What can hang from each mark
rosez: fifo merod
tugo: medo
medo: gezim tugo
fato: pitiliv tugo tuzul
tuzul: fato merod vemovo
merod: pitiliv
gezim: fato
fifo: rosez

Every row comes from one small tree of marks. The marks that hang from a mark follow it in brackets, in alphabetical order. Every link used is in the known rows. Which tree was each row made from?
Known rows
gezim(fato): [  2.5   7.6   5.0  -6.0  -2.2  -2.1  -2.1 -17.3   2.3   2.0   2.5 -13.9
   3.4  -8.6   3.5   2.6  -0.4  80.0  -0.4  10.7  -6.6  -3.4   1.4  -1.3
   0.3  -6.7]
rosez(merod(pitiliv)): [  3.8  20.9  -3.0  -2.7  21.0 -16.0 -30.8   6.5  -4.7  -5.5  -6.3  -3.0
  -6.5 -13.9  -2.0   5.8  -2.1  33.5  -9.9 -23.8 -16.1  34.8   7.2  -3.2
  27.9  -2.6]
tuzul(fato): [  2.6  10.9   4.4   2.0  -7.9 -15.6  -1.2 -14.3  -2.8   1.1   1.2   0.0
   1.6  -6.9  -0.2   6.8   5.9  76.5  15.5   6.3  -2.1  -2.6   7.8 -11.1
  11.2  -7.9]
medo(gezim tugo): [ -0.5  12.4  -3.0 -14.4 -10.7  -7.6  -6.3  -7.7  19.9   8.5   1.1 -20.9
  -0.4   2.5   5.8  -6.3 -20.7  -2.8  20.5  23.4   5.3 -18.7  -5.5   5.0
  -2.0   4.7]
fato(pitiliv tugo(medo(gezim)) tuzul(vemovo)): [ -4.7  -2.4   4.1   3.9 -29.7  16.7  11.2   6.0  26.6   5.6  -4.6  -3.2
  -0.3  10.4  -5.5 -13.3  -0.6 -85.2  -1.6   5.0  10.6 -10.2  -7.4   5.2
  -9.1  10.1]
rosez(fifo merod): [  2.5  30.3   9.5  -0.5  22.0 -13.7 -36.2   5.3   5.1   0.3   0.3  -7.5
  -4.6 -16.0   6.6   4.3 -10.8  33.0 -36.3   1.6  -7.8  28.1  11.4 -15.1
  34.9  -7.7]
gezim(fato(tugo(medo) tuzul(merod vemovo))): [  7.8  -0.4 -10.9   6.3  -5.3  11.2  22.7  -6.8   9.2  -1.0  14.1  -1.1
   3.0   7.8   1.9   2.9   0.5  -3.9 -27.1 -12.6   7.6 -11.4  -0.8   0.9
 -13.7  -2.3]
tuzul(fato(pitiliv) merod vemovo): [  8.1  11.2  11.1  16.9   7.6  -5.3   9.2  -1.3 -27.0  -6.6   6.3  20.9
  -0.8   0.3   2.8   7.4  18.5  64.5  44.4 -50.2   0.8   3.6  13.3 -15.4
  11.1 -19.0]
medo(gezim): [  0.5  12.8  -3.0 -13.9  -5.2  -9.9 -15.3 -12.1   4.9   7.3  -0.8   0.5
  -2.3  -0.5   3.9   0.0 -22.9  36.0  10.4  12.2  -1.4  -7.6  -2.4   0.1
   1.8  -3.3]
fato(tugo): [  4.9   3.8   8.3   1.9 -19.9  -6.8  -4.6  -8.0  -4.4   5.7  -1.2   7.6
  -2.0  -7.4  -6.8 -15.3   5.8 -19.6  -2.1  50.0  -7.0  -4.0   0.2  -0.1
  11.5  -2.4]
fato(pitiliv tugo(medo) tuzul(merod vemovo)): [ -1.9  -9.7   4.3  18.9 -21.6   9.5  17.4   7.9   1.5  -1.6   3.5  29.1
  -4.9   5.0  -1.4  -9.6  12.3 -61.7  -5.2 -15.2   5.8  -3.1   0.4  -0.7
  -5.7  -2.1]
fato(pitiliv tugo tuzul): [-13.4 -20.2  18.0  14.6 -28.1   4.3  -0.3   9.6  -6.8   2.6 -14.6  11.3
  -3.9  -4.2  -4.1 -21.3   8.1 -69.0  -1.4  55.1  -8.8   4.6  -4.2   1.4
   0.8   1.6]
tuzul(fato(pitiliv tugo(medo)) merod vemovo): [  9.1  -0.5   6.6  13.9  -5.4   3.0  21.1  -4.1  -2.1  -0.9   9.8  17.2
   0.5   2.6  -6.6  -0.9  28.6 -11.8  26.8 -44.7  10.9 -10.4   9.3  -6.9
   1.4  -2.3]
rosez(fifo merod(pitiliv)): [  3.5  27.5   2.2  -8.5  41.4 -18.1 -45.8  16.5  -4.7  -5.4  -3.0  -3.0
  -4.7 -16.1   0.5  13.0 -10.1  32.6 -34.5 -12.3 -11.2  41.3  10.4  -8.5
  43.2  -2.9]
medo(gezim(fato(tuzul(merod))) tugo): [ -6.9  -9.0 -18.2 -14.2  15.6   0.6   2.7  -1.2   7.9   0.7   5.5 -26.8
   2.0  12.5  17.7   9.2 -28.8   9.8   0.7   7.3   6.9 -18.2  -8.3   6.9
 -25.9   7.0]
tuzul(merod(pitiliv) vemovo): [ 17.0  24.2  -5.9   0.7  23.7 -14.7  -8.2   5.1 -31.5  -8.6  11.0  29.2
  -5.6  -1.9  -1.9  15.2  -2.1  66.8  13.5 -45.2  -6.5  14.9   8.6  -5.3
  24.1 -21.6]
gezim(fato(pitiliv tugo tuzul)): [-12.5 -25.3  15.6   7.6 -15.6  14.5   7.3   4.5  -2.8   1.3 -12.8 -12.6
   3.4  -3.2  -2.1 -16.4  11.7 -41.5  -5.6  46.9  -7.4   0.9  -6.0   4.6
  -9.5   6.2]
fifo(rosez(merod(pitiliv))): [  2.7  39.1  -2.5  -0.8  32.1 -20.1 -36.1  12.1  -0.6  -6.2  -7.3  -1.6
  -8.1 -26.0   2.6  13.3 -33.1  17.2 -21.5 -14.4 -18.4  44.4  10.1 -12.1
  28.5 -10.7]
fato(pitiliv tugo(medo(gezim)) tuzul): [-17.4 -22.4  -0.6  -4.7 -26.0   9.8  -1.7   3.8  26.9   8.7 -10.0   2.4
  -2.6   5.6  -2.1 -13.5  -6.4 -87.9  -7.6  26.4   7.6 -12.7 -11.2  11.2
 -19.1  17.8]
fato(pitiliv): [ -6.9  -2.6  20.3   7.5 -17.5  -4.8  -9.4  -2.0  -5.7   2.4  -7.9  17.4
  -5.0 -10.5   0.2 -10.8   6.9  27.5  21.2   6.2  -8.3   5.8   2.1  -3.2
   8.6  -7.9]
fifo(rosez(merod)): [  1.8  39.7   5.6   7.4  11.9 -15.3 -27.5   0.9  10.7  -1.1  -4.6  -3.3
  -9.3 -25.5   8.7   3.3 -36.7  15.8 -23.6   2.8 -14.8  31.1  11.1 -18.8
  20.1 -15.0]

Which tree is each row?
[  1.6  -0.3 -11.4 -16.1 -11.9  -4.7   2.8 -18.5  27.8   9.5   3.9 -12.7
   4.4   4.2  -7.1   1.2   3.3 -10.7   5.3   6.8  15.0 -26.0  -2.2   4.1
  -8.9  16.4]
tuzul(fato(tugo(medo(gezim))))
[  8.5   2.0 -16.0   5.5   1.1  -3.7   6.6  10.0  -5.3  -5.3   8.3  25.5
  -4.1   6.7  -5.8   8.3   2.0 -36.7 -22.7 -21.3   3.6   4.2  -0.8   3.8
   6.1  -4.7]
fato(tugo(medo) tuzul(merod(pitiliv) vemovo))
[  3.5  -1.7  -2.7 -20.2   2.5   7.4  -6.0 -14.0   5.9   8.0  -0.7 -26.6
   6.5   2.2  -1.7  -6.3  -6.3  -1.5   1.4  35.9   1.6 -16.5  -6.4   7.2
  -9.4  10.1]
medo(gezim(fato(tugo)))
[ -4.0  -5.4 -14.4   1.0  19.0 -19.2 -15.2  11.4 -31.3  -7.7  -0.1  33.9
  -8.1  -0.7   5.6  17.4 -17.9  37.3 -10.2  -6.4 -10.5  17.5   0.6  -0.9
   7.6  -9.7]
fato(tuzul(merod(pitiliv)))
[-15.1 -17.4  13.9   7.1 -11.3   7.8   2.9   0.9   0.1  -1.5 -11.5  -9.3
   2.1  -5.0   5.9  -3.3   3.0  29.4   0.9  18.5  -8.1   5.9  -3.1   0.0
  -8.9  -0.5]
gezim(fato(pitiliv tuzul))
[ -6.9 -14.1   1.9  -9.2 -13.3   2.2   2.5  -8.7  23.9   8.5  -4.5  -6.1
   3.1   2.7  -7.5  -5.6  14.2 -37.6  23.2  -2.8  14.1 -20.4  -2.9   5.1
 -12.5  20.6]
tuzul(fato(pitiliv tugo(medo(gezim))))
[ -1.1   4.9 -12.5 -23.1  -3.0   2.5  -1.8 -22.9  36.2   8.5   6.6 -21.1
   5.7   0.9   4.3   9.5 -16.1  64.1  -5.9 -19.5   9.9 -21.3  -5.5   8.7
 -20.0  10.2]
tugo(medo(gezim(fato)))
[  0.8  -5.7  11.9  22.8  -7.5   6.5   9.9  14.3 -26.8  -3.9  -1.4  27.1
  -5.4   4.5   0.0 -12.7   9.4 -55.9   7.2   6.6  -3.4   6.6   1.1  -4.8
   5.4 -13.0]
fato(pitiliv tugo tuzul(merod vemovo))
[ -3.9 -11.5   3.4   1.3 -13.7   6.4   5.8  -4.8   1.7   2.5  -4.7 -17.6
   4.7  -1.6  -1.2  -8.3   3.2 -16.4 -24.3  57.4  -5.3  -4.6  -6.6   2.3
  -6.6   2.7]
gezim(fato(tugo tuzul))
[ 11.0   6.0  -8.8   8.1  13.1  -5.6  -0.3  17.4 -33.2  -7.9   3.4  24.8
  -4.1   6.2  -5.8   4.4  -1.9 -33.2  -9.8   3.2  -6.3  14.7   1.9  -1.5
  16.4 -10.5]
fato(tugo tuzul(merod(pitiliv) vemovo))
[ -3.9 -16.1 -21.1  -2.2   3.3 -11.7  -5.6   9.1  -5.6  -2.8   2.7  32.2
  -6.0   1.1  -4.1   7.8  -5.1 -37.3 -28.1   3.1   0.4   3.5  -3.5   8.7
  -3.5   4.8]
fato(tugo(medo) tuzul(merod(pitiliv)))
[  8.2  14.0 -10.9   7.6  17.3 -11.4  -4.6  14.0 -30.0 -11.1   4.8  28.6
  -5.7   4.6   2.3  17.0 -10.5  40.4  -5.3 -24.7  -7.0  19.6   4.1  -6.5
  17.2 -19.3]
fato(tuzul(merod(pitiliv) vemovo))
[ 21.0  14.7  -7.1   2.7  26.9 -11.4   4.8   5.1 -35.6  -7.9   9.7  14.1
   1.7   3.4 -10.9  13.2  21.8  20.0  20.8 -25.3   0.2   7.3  10.6  -6.9
  22.8  -8.6]
tuzul(fato(tugo) merod(pitiliv) vemovo)
[  3.7   8.1 -21.1  -8.7   8.8   7.7  10.7 -10.6  19.7  -1.1  14.4  -8.7
   2.7  14.3  12.4  19.0 -24.4  53.1 -14.4 -50.1  13.3 -15.5  -3.1   1.5
 -21.0  -3.2]
tugo(medo(gezim(fato(tuzul(merod vemovo)))))
[  8.8  -5.0 -10.9  -4.7  29.2 -19.0  -7.9   4.1 -35.9  -5.5   4.1  20.7
  -0.2  -1.8  -7.5  13.8  14.4  17.3  14.4  -1.1  -3.5   4.9   7.2  -2.0
  14.3  -1.5]
tuzul(fato(tugo) merod(pitiliv))
[ 10.8   2.7  13.7  15.2   5.7   0.8  14.6   2.4 -30.5  -4.1   4.7  16.6
   0.6   1.7  -5.6  -5.8  28.6  -3.3  37.5 -19.7   2.1  -1.3  10.4 -11.5
  11.2 -11.7]
tuzul(fato(pitiliv tugo) merod vemovo)
[ -5.0   2.4   8.1  -1.1  -8.0  19.5  17.8   5.2  24.9   0.9  -4.3 -48.7
   7.6  11.9   8.0  -6.3  -8.3 -23.2  21.5  -0.3   8.2 -10.8  -7.8   3.9
 -14.1   7.2]
medo(gezim(fato(pitiliv tuzul(vemovo))) tugo)
[ -8.4  -8.4 -13.9  -9.0 -27.1   0.2  -1.2  -5.7  30.4   9.2  -2.9  -2.0
  -1.6   7.1  -1.1  -6.7 -17.8 -65.9 -24.2  39.6   9.0 -18.5 -10.8   8.2
 -14.6  14.5]
fato(tugo(medo(gezim)) tuzul)
[ -6.7   0.1   1.4  -3.8 -14.6  19.2  15.9  -4.6  35.0   1.4  -1.3 -24.3
   5.8   9.4   4.5   2.9  -6.3  18.1  -1.4 -34.9  11.6 -10.9  -6.0   4.5
 -19.7   6.8]
tugo(medo(gezim(fato(pitiliv tuzul(vemovo)))))
[ -3.1  -7.7  13.2  13.4 -28.3  22.5  26.7  -0.3  24.9   1.5  -2.5 -17.8
   6.1   2.3  -5.8 -12.6  20.5 -43.0 -13.5   2.9   5.5  -5.9  -5.0   3.7
 -11.3   5.2]
gezim(fato(pitiliv tugo(medo) tuzul(vemovo)))
[ -1.3  -5.4  10.2  -2.0  -6.6  23.9  11.0   5.8   4.5   1.2  -8.2 -30.4
   7.0  10.2  -2.3 -13.3   5.7 -50.9   6.7  17.3   2.7  -5.7  -7.0   4.3
  -9.7   5.7]
medo(gezim(fato(pitiliv tugo tuzul(vemovo))))
[ -6.7 -12.9 -33.9 -25.2  31.1  -4.2  -9.2  -0.5   8.8  -4.0   5.2   1.3
   0.8   9.6   8.5  30.3 -27.7  49.6 -19.8 -43.7   7.2  -4.2  -7.2  12.5
 -22.9   9.9]
tugo(medo(gezim(fato(tuzul(merod(pitiliv))))))
[-12.7 -33.8  -1.4   4.8  -5.1  11.1  12.5   0.7   4.4  -0.1   0.0   8.1
   0.0   1.5   2.6  -5.1   7.7 -33.4 -15.9   0.8   3.4  -7.9  -5.3   6.8
 -26.0  10.4]
gezim(fato(pitiliv tugo(medo) tuzul(merod)))
[ 19.0  10.9 -14.9   0.4  15.9 -10.0  10.8  -1.6  -8.0  -5.2  15.0  16.5
   2.2   3.7 -12.4  16.1  21.5  15.6   7.0 -49.6   9.0  -2.2   7.8  -1.9
  11.4   0.7]
tuzul(fato(tugo(medo)) merod(pitiliv) vemovo)
[ -7.9  -7.2   7.6 -16.5   2.5   9.8   2.1  -4.3  21.6   6.1  -4.2 -41.1
   6.2   1.8   6.2  -8.8  -4.9   4.2  35.0   3.0   5.7 -16.6  -7.4   9.7
 -16.6  13.4]
medo(gezim(fato(pitiliv)) tugo)
[ -2.9 -15.0  19.6   1.5  -9.2  11.0   3.5  -4.5  -4.3   3.9  -6.9 -12.1
   4.8  -8.3  -5.5 -18.3  24.9 -14.6  12.6  28.5  -6.2  -2.4  -2.7   4.0
  -2.6   4.3]
gezim(fato(pitiliv tugo))
[ -4.9 -14.2  10.2 -14.3   2.7  14.4  -4.9  -5.9   1.4   6.7  -9.2 -21.2
   5.5  -0.2  -3.3 -14.9   5.7 -26.6  20.1  22.9   0.8 -11.3  -6.8  10.6
 -13.1  12.7]
medo(gezim(fato(pitiliv tugo)))
[ -4.6  -9.6  -8.6   2.4  12.0  -5.4  -0.1  -5.9 -13.5  -4.1   5.1   7.6
  -1.5   0.5  12.7  12.2 -16.9  64.1 -14.9   2.4  -5.5   1.3   0.3  -2.6
 -11.1  -9.9]
gezim(fato(tuzul(merod)))
[  1.9 -12.2   9.2  15.7   3.4  16.5  18.4   9.1 -21.5  -5.2  -0.1   2.0
   2.2   4.7   1.6  -7.6  10.4 -26.6   4.4   0.3  -2.6   2.5   0.7  -2.2
  -6.2  -6.7]
gezim(fato(pitiliv tugo tuzul(merod vemovo)))
[ -3.3 -10.5  19.2   9.2 -14.3  -1.9   4.6  -2.7 -11.1   2.2  -8.2   0.9
   2.1  -6.5  -9.6 -13.3  30.0 -20.4  28.3  26.6  -2.4  -2.2   3.9  -4.3
   7.0   2.8]
tuzul(fato(pitiliv tugo))
